What can hang from each mark:
vetolon: tapo
dapub: ridu
gakin: dapub gopav ridu zarif
ridu: dapub gakin tapo vetolon zarif
gopav: gakin ridu
zarif: gakin ridu
tapo: ridu
bevud: gakin

Every row comes from one small tree of marks. The marks that hang from a mark follow it in brackets, in alphabetical order. Every link used is in the known rows. Which tree was each row made from?
Known rows:
bevud{gakin{dapub gopav{ridu{vetolon zarif}}}}: [-1.19,2.25,-3.50,-0.64,-2.31,1.01,0.36,-0.96,0.09,-0.57,-0.98,-2.00,2.09,-0.84,1.87,-4.05,0.19,-0.26,0.93,-1.26,0.88,-1.30,-0.08]
ridu{tapo vetolon zarif{gakin{dapub gopav}}}: [-0.36,-1.15,-1.41,1.96,4.00,-0.50,-0.41,1.45,2.77,2.27,-3.46,-2.29,1.22,0.33,2.08,1.99,-0.12,-6.33,0.55,0.46,1.84,-0.50,1.85]
bevud{gakin{zarif{ridu{dapub vetolon}}}}: [0.38,2.64,-2.30,-0.97,-2.23,2.71,0.21,-0.58,-0.28,-1.51,-0.03,-1.10,-0.21,-0.36,3.59,-1.89,-0.90,0.61,1.40,-0.07,1.50,0.83,0.96]
vetolon{tapo{ridu{gakin}}}: [0.33,0.70,-2.88,-2.74,-0.26,2.46,0.98,-2.01,2.76,-2.46,2.97,-1.94,2.51,-1.18,1.70,0.60,0.16,-0.76,2.79,2.49,-0.62,-0.32,0.49]
gakin{dapub{ridu} gopav}: [-3.06,0.98,-2.78,-2.67,-1.45,3.77,1.89,-2.15,-1.75,-0.21,-2.68,-3.22,0.86,-1.83,4.35,-2.84,2.57,-0.52,2.01,0.66,-1.09,-0.84,-0.38]
dapub{ridu}: [-2.96,0.65,-2.25,-2.63,-2.31,4.46,4.73,-3.21,1.55,-2.58,0.75,-1.23,-0.92,-1.86,5.35,1.12,-0.07,2.74,1.67,1.49,0.12,0.75,-0.40]
ridu{gakin}: [-2.07,-0.64,-2.80,-1.97,-0.04,3.63,2.16,-3.15,1.95,-4.10,1.86,-1.30,-1.38,-0.73,1.72,-0.24,0.78,1.48,1.51,3.21,0.60,-0.23,-1.20]
vetolon{tapo{ridu{dapub gakin{gopav} zarif}}}: [0.66,-1.02,-2.56,-1.91,1.69,2.28,0.57,-1.22,2.65,0.08,1.94,-2.29,3.09,-0.49,1.71,1.55,-0.51,-2.23,2.10,2.48,0.06,-0.61,2.08]
zarif{gakin{gopav} ridu{dapub tapo vetolon}}: [2.61,-1.52,-3.32,2.73,1.51,0.89,-2.09,1.05,-1.13,0.60,-4.68,-2.17,0.01,1.40,5.55,-2.37,-4.51,-4.34,2.87,1.32,3.18,1.61,-1.34]
dapub{ridu{tapo vetolon zarif}}: [-2.27,-0.98,-0.31,0.92,1.34,2.17,4.59,-1.63,4.83,1.46,-1.00,-1.06,0.30,-0.27,4.22,4.26,-0.78,-1.48,0.47,0.78,1.64,0.03,1.76]
gopav{ridu{gakin{dapub} tapo zarif}}: [0.40,-2.60,-2.50,1.28,2.35,1.13,1.11,-1.26,4.58,0.05,1.37,-1.76,0.91,0.34,0.99,-2.43,-3.07,-1.66,0.63,0.02,1.72,-3.56,-0.28]
dapub{ridu{gakin tapo vetolon zarif}}: [-1.61,-2.28,-0.49,2.18,2.43,1.73,4.46,-3.03,5.91,1.82,-0.30,-0.73,-0.07,1.03,2.79,4.35,-0.65,-1.36,0.54,1.61,2.21,-0.73,1.80]
gakin{dapub zarif{ridu}}: [0.90,2.01,-2.88,-2.22,-0.36,3.59,-0.67,-0.26,-2.32,-1.53,-1.95,-3.28,-1.09,-1.40,4.14,-3.87,0.48,-1.32,2.13,-0.20,-1.32,-0.96,0.66]
gakin{gopav ridu}: [-3.89,2.20,-2.42,-2.43,-1.64,3.58,0.34,-1.17,-1.42,-0.37,-1.50,-1.75,-1.76,-1.82,4.06,-3.57,1.80,-1.01,3.64,0.52,-2.06,-0.82,-0.37]
gopav{gakin{dapub{ridu{tapo vetolon zarif}}}}: [-1.91,1.26,-1.77,-1.70,0.30,0.15,1.67,-1.15,3.34,-0.49,-0.64,-2.61,0.35,-0.95,2.11,-0.42,-0.82,1.00,2.66,-1.13,-0.88,-1.39,-0.80]
gopav{gakin ridu{dapub}}: [-0.12,-0.22,-1.30,-2.52,-0.09,0.85,0.82,-0.52,3.19,-1.92,0.89,-2.04,0.28,-0.74,3.03,-3.26,-6.58,3.70,2.20,-1.09,0.55,-1.02,-3.19]
ridu{dapub gakin{gopav zarif} tapo vetolon}: [0.32,-3.64,3.41,2.35,5.86,2.13,-0.36,0.47,3.31,4.54,-3.73,-1.66,0.86,2.28,2.03,2.72,-0.78,-5.40,0.66,3.34,3.12,-0.22,1.58]
zarif{ridu{gakin{dapub} vetolon}}: [0.85,-0.31,-3.91,1.98,0.00,1.39,1.59,-2.12,1.06,-2.53,-2.65,-1.97,-1.00,0.45,3.05,-2.01,-2.04,-0.63,2.10,1.34,0.97,-0.24,-2.13]
ridu{dapub tapo vetolon zarif{gakin{gopav}}}: [0.51,-3.85,0.01,2.88,5.42,0.10,0.10,2.53,3.37,3.72,-4.06,-1.74,1.35,0.80,3.08,4.26,-2.84,-6.06,0.35,1.74,3.39,0.56,2.10]
gopav{ridu{dapub tapo zarif}}: [0.20,-3.17,-1.21,0.56,2.29,2.13,1.66,0.82,4.05,0.51,0.50,-1.58,1.20,-0.50,3.24,-0.77,-5.21,-1.37,0.31,0.18,2.37,-1.83,-0.16]
ridu{tapo}: [-2.62,-0.01,-1.36,-1.66,0.18,3.72,1.33,0.19,2.14,-2.31,0.98,-1.65,0.40,-1.66,3.07,-0.44,0.59,-1.93,1.78,1.85,1.01,-0.35,-0.82]
ridu{gakin{dapub gopav} tapo vetolon zarif}: [-1.13,-2.79,-0.37,3.35,5.65,-0.09,0.53,-0.58,4.53,3.68,-3.04,-2.36,1.65,1.73,-0.28,1.83,1.50,-6.54,0.04,1.52,2.00,-2.46,2.09]
bevud{gakin{dapub}}: [-1.59,2.59,-4.49,-1.73,-3.93,2.07,1.45,-1.12,0.03,-3.55,0.81,-1.41,0.93,-2.26,1.85,-2.85,1.62,1.65,2.13,-0.11,0.06,-0.74,-0.73]
tapo{ridu{gakin{dapub gopav} zarif}}: [-0.16,-0.39,-4.73,-1.46,-0.12,1.76,0.94,-2.46,1.27,-1.39,0.14,-1.84,-0.14,-1.19,0.39,-1.64,1.38,0.16,3.35,1.48,-1.06,-2.47,1.24]

Which tree is each row?
[-0.72,1.73,-0.46,-1.98,-0.24,-0.51,1.10,-1.04,4.25,-2.15,-0.19,-1.98,0.24,-0.39,2.52,-2.43,-5.64,2.97,1.55,-1.67,0.35,-0.48,-3.43] : gopav{gakin ridu{vetolon}}
[0.34,0.22,-3.16,-2.36,0.80,2.08,1.04,-1.86,3.31,-1.58,3.20,-2.03,2.53,-0.90,1.29,1.43,0.04,-1.48,2.17,2.14,-0.42,-0.76,1.83] : vetolon{tapo{ridu{gakin zarif}}}
[-1.84,2.56,-0.82,-4.66,0.49,4.57,-1.73,-0.20,-3.72,0.34,-2.68,-3.99,0.13,-1.59,3.61,-3.87,3.73,-2.71,1.26,0.46,-1.76,-0.80,1.68] : gakin{dapub gopav zarif}
[1.63,-3.55,-0.40,1.83,3.78,0.34,2.29,-0.99,5.76,1.28,-0.17,-1.52,1.98,1.06,1.97,2.09,-5.77,-1.32,-0.69,1.14,2.58,-1.00,0.21] : gopav{ridu{dapub gakin vetolon{tapo} zarif}}
[-1.38,-0.22,-2.14,-0.25,0.11,1.73,4.22,-2.49,3.04,-0.38,-1.17,-1.04,-0.90,-0.57,4.81,3.98,-1.38,0.65,0.66,0.85,1.12,1.26,1.35] : dapub{ridu{vetolon zarif{gakin}}}
[0.49,0.16,-2.31,-2.90,-0.30,2.71,1.24,-0.38,2.15,-1.80,1.76,-2.12,3.04,-1.99,2.96,1.30,-1.03,-0.88,2.86,2.27,-0.57,0.26,0.50] : vetolon{tapo{ridu{dapub}}}
[-0.46,-2.20,-0.09,3.08,3.08,0.15,1.66,-0.86,5.01,0.48,-2.43,-1.51,0.93,0.58,0.25,1.55,0.59,-3.69,1.59,2.28,1.55,-1.71,-0.99] : ridu{gakin{dapub} tapo vetolon}
[0.76,0.57,-5.62,-2.22,-1.50,1.27,0.89,-1.00,0.87,-3.08,0.36,-1.46,-0.67,-2.50,1.93,-0.80,-0.24,0.99,3.83,0.72,-1.19,-1.14,0.87] : tapo{ridu{zarif{gakin{dapub}}}}
[0.31,-0.98,-0.23,-0.39,2.34,-1.09,1.39,0.13,5.26,0.45,-0.95,-2.01,0.64,0.29,2.34,-0.10,-7.25,1.73,0.71,-1.64,1.27,-0.94,-1.38] : gopav{gakin ridu{dapub vetolon zarif}}
[1.36,-1.26,-2.32,-1.83,-0.28,3.01,1.18,-1.69,1.60,-1.77,0.42,-0.85,-1.04,-1.22,1.81,0.01,-0.91,1.91,3.91,2.74,-0.34,-0.95,0.59] : tapo{ridu{dapub gakin{zarif}}}
[-0.49,2.96,-0.15,-3.05,1.30,4.36,-2.09,-0.46,-2.72,0.85,-2.48,-3.54,0.25,0.63,5.30,-2.66,0.38,-3.90,0.58,0.80,0.29,1.43,1.87] : gakin{gopav zarif{ridu{vetolon{tapo}}}}
[1.32,-1.21,-2.95,-0.29,0.62,0.46,1.18,0.13,1.78,-0.27,-2.71,-1.16,-0.04,-1.34,2.62,2.02,-2.24,-0.30,3.04,1.57,0.31,0.31,1.17] : tapo{ridu{dapub vetolon zarif{gakin{gopav}}}}
[-1.27,2.15,-3.61,-0.97,-2.90,1.79,-0.30,-0.76,-0.32,-0.92,-0.05,-1.99,2.34,-1.00,2.00,-5.63,0.55,-0.42,1.77,-1.04,0.91,-1.75,-0.78] : bevud{gakin{dapub gopav{ridu{tapo}}}}
[0.59,-3.97,0.92,0.68,4.20,3.67,0.08,-0.10,3.13,1.57,0.42,-1.29,-0.13,0.92,1.95,1.38,-0.91,-2.88,1.67,3.43,2.45,-1.20,1.34] : ridu{dapub gakin{zarif} tapo}
[-1.08,4.06,-1.83,-0.60,-2.31,1.26,-0.93,-0.48,-1.18,1.65,-2.40,-1.55,-0.05,-0.88,2.30,-3.73,2.56,-1.47,2.85,-1.63,-1.25,-1.42,1.76] : bevud{gakin{dapub gopav ridu{vetolon} zarif}}
[-1.05,-1.04,1.04,0.95,1.61,2.71,3.44,-2.97,4.52,1.55,-0.65,-0.79,-0.47,0.98,3.57,3.16,-0.23,-0.94,1.20,1.85,1.78,-0.13,1.22] : dapub{ridu{gakin{zarif} tapo vetolon}}
[0.72,1.15,-2.28,-3.11,0.42,2.57,-0.43,-1.68,1.31,-0.72,1.79,-2.71,2.84,-0.88,1.67,-0.57,1.18,-2.10,2.76,1.94,-1.16,-0.91,1.51] : vetolon{tapo{ridu{gakin{dapub gopav zarif}}}}
[-1.83,3.75,-1.60,-1.45,-2.17,2.91,-1.61,-0.45,-0.73,1.38,0.49,-1.05,-0.30,-0.44,2.77,-4.13,2.26,-1.81,2.98,-0.98,-0.10,-1.24,2.24] : bevud{gakin{gopav ridu{tapo} zarif}}
[0.45,2.46,0.18,-0.36,0.97,0.79,-0.15,0.52,0.99,2.65,-3.35,-2.29,-0.52,-1.50,2.90,-0.19,1.39,-3.63,3.25,-1.01,-3.35,-1.90,2.19] : gakin{dapub ridu{vetolon{tapo}} zarif}
[-1.37,2.17,-2.17,-1.10,0.68,-1.33,0.51,-0.32,3.40,0.45,-1.03,-2.51,0.00,-1.19,1.22,-0.77,-0.84,-0.32,3.66,-1.97,-2.66,-2.12,-0.21] : gopav{gakin{dapub ridu{vetolon{tapo} zarif}}}
[-1.10,2.18,0.71,-2.85,1.15,3.50,-0.08,-1.20,-1.61,3.18,-3.70,-3.78,1.48,-0.42,4.61,-0.90,2.75,-3.36,0.87,0.10,-1.26,-0.29,2.73] : gakin{dapub{ridu{vetolon{tapo}}} gopav zarif}
[-2.78,-0.37,-2.16,-1.80,-0.95,4.36,3.68,-4.62,1.49,-1.22,0.69,-1.37,-0.87,-0.19,4.16,0.23,0.73,1.92,1.62,2.35,0.75,0.11,-0.06] : dapub{ridu{gakin{gopav}}}
[-0.28,-4.72,-0.63,1.60,3.21,3.04,1.48,-0.43,3.95,0.16,0.48,-0.98,0.40,0.44,1.64,1.36,-1.42,-1.99,2.03,3.81,2.75,-1.26,-0.51] : ridu{dapub gakin tapo}
[0.43,-0.61,-1.70,-0.87,-1.10,1.54,2.87,-0.20,2.35,-2.07,-2.38,-0.82,0.01,-2.33,2.84,1.84,-2.01,1.59,3.57,2.15,-0.34,0.47,-0.90] : tapo{ridu{dapub vetolon}}
